Known rows, with every way that one mark hangs from another:
{F {S B C}}: [-31   2   0  35 -27  18 -25   6 -15   9  18  10  -2 -25 -32  22   0 -14]
{B {S J}}: [-30   6  27  27 -10  21 -14  46  21  11  37  -3   2 -23 -16 -14   5 -14]
{F {S {C Y} Z}}: [ -6   3   7  20 -11  -4 -12  -8 -24   7  36  16  -6 -29 -60   5  -3 -31]
{B {S {C Y} Z}}: [-19  17  23  12  -8  -6  -2  21 -18   8  50 -14   5  -6 -37  -6   1 -20]
{C {S B J Z}}: [-26  -9  37  52 -10  33 -37  36   5   3  11  22 -20 -19 -65  24  29 -13]
{S {C Y} Z}: [-15  13  18   5  -7  -6 -15 -13 -27   2  30  11   8  -9 -50  13  15 -22]
{C {S B J Z} Y}: [ -4  -6  39  41 -10  17 -29  47  18   3  12  16 -21  -8 -87  26  20 -10]
{B {S C J}}: [-37   9  13  21 -20  14 -16  47   8  11  33  -8   8   4 -12  -4   6 -12]
{S B J {Z {L Q}}}: [-40 -14  33  52 -35  23 -65  43   3  -3  26  13  -9 -64 -64  30  25 -38]
{Y G}: [-29  12  20   8   5  20 -21  36  -9   6  49  21  16 -48 -26  -8  18 -21]
{Z {L Q R}}: [ -8  21  -2  10 -11  -6 -35  71 -25   0  36  20  15 -33 -47  17   3 -25]
{B {S J Z}}: [-34   0  37  33  -8  18 -15  38   7   8  44  -1  -7 -45 -28 -14  10 -26]
{C {S B} Y}: [ 10  11  24  27  -1  14 -18  35  10   7  13  11  -7  15 -70  24  11   7]
{L Q}: [  0  15  18   6   0   6 -25  39 -20   3  23  16  15   3 -24  17   5 -16]
{B S}: [-18  18  24  20   1  14  -4  30  -1  11  46  -6   7 -19 -13 -16   1  -9]
{F {S J Z}}: [-21 -14  23  42 -12  19 -24   6   2   7  32  28 -18 -66 -52  -4   4 -37]
{B {S C J Z}}: [-42   4  24  26 -19  11 -17  35  -4   7  41  -7   0 -18 -25  -5  12 -26]
{S J {Z L}}: [-32  -8  27  40 -14  20 -47   1   6  -1  40  24  -5 -73 -62  -2  26 -39]
{L Q R}: [ -7  23   8  -4  -4  -7 -15 100 -32   0  13  21  15 -11 -20  26   0 -16]
{B {S C Z}}: [-33  16  21  18  -8   5  -7  17 -25   7  51 -10   6 -14 -24  -7   8 -21]

Rows:
[-33  11   5  22 -16   2 -36 -27 -36   0  45  14  11 -38 -54   7  23 -33] => {S C {Z L}}
[-44  -9  28  32 -38  15 -41  26   7   0  10   5  -5 -27 -51  36  26 -22] => {S B {C Y} J Z}
[-23 -10   9  43 -18   9 -31  34  -6   4  39  31 -17 -85 -66  -2   2 -44] => {F {S J {Z {L R}}}}
[-27  -1  21  15 -20   2 -28   9  -1   1  19  15   0 -15 -54  15  20 -28] => {S {C Y} J Z}
[-36  19   6  20 -16  -6 -14  43 -32   4  57  -9   7 -33 -38  -7   5 -28] => {B {S C {Z {L R}}}}
[ 11  10  33  14  15   2 -13  51  -9   5  48  21  -5 -11 -89  -1  17 -20] => {C {S Z} {Y G}}
[ -8  -2  30  31 -11  22 -33  89  28   7  22  15  -9  -6 -77  20  19  -7] => {C {S B J} {Y G}}
[-52 -15  42  49 -25  36 -44  21  12   0  14  17 -13 -67 -39  24  30 -24] => {S B J Z}
[-50   5  21  32 -25  19 -34  -6 -31   0  18   5   3 -30 -33  32  27 -18] => {S B C Z}
[-19   1   7  27 -11   4 -14 -16 -33   7  34  19  -5 -39 -46   3   2 -33] => {F {S C Z}}
[-26  -8  28  58 -16  30 -49  30   7   2  24  20 -19 -30 -84  21  28 -20] => {C {S B J {Z L}}}
[-22  -3  26  46 -12  36 -35  45  19   6   2  21 -12   3 -52  27  23   0] => {C {S B J}}
[-26  -5  -1  30 -23  13 -24  13   0  10  19  22  -3 -22 -34   7  -1 -23] => {F {S C J}}
[-32  16  13  25 -14   0 -18  12 -24   6  63 -11   7 -27 -40 -12   7 -28] => {B {S C {Z L}}}
[-25  12  26  31  -5   9 -16  15 -13   6  66  -6   1 -50 -43 -19   6 -29] => {B {S {Z L}}}
[-25  -8  17  54 -21  19 -36  -3 -13   5  43  16 -15 -85 -65   8   4 -36] => {F {S B {Z L}}}
[-14  23  12   6 -10  -2  -1  32  -5  11  43 -15  13  15 -25  -6  -3  -7] => {B {S {C Y}}}
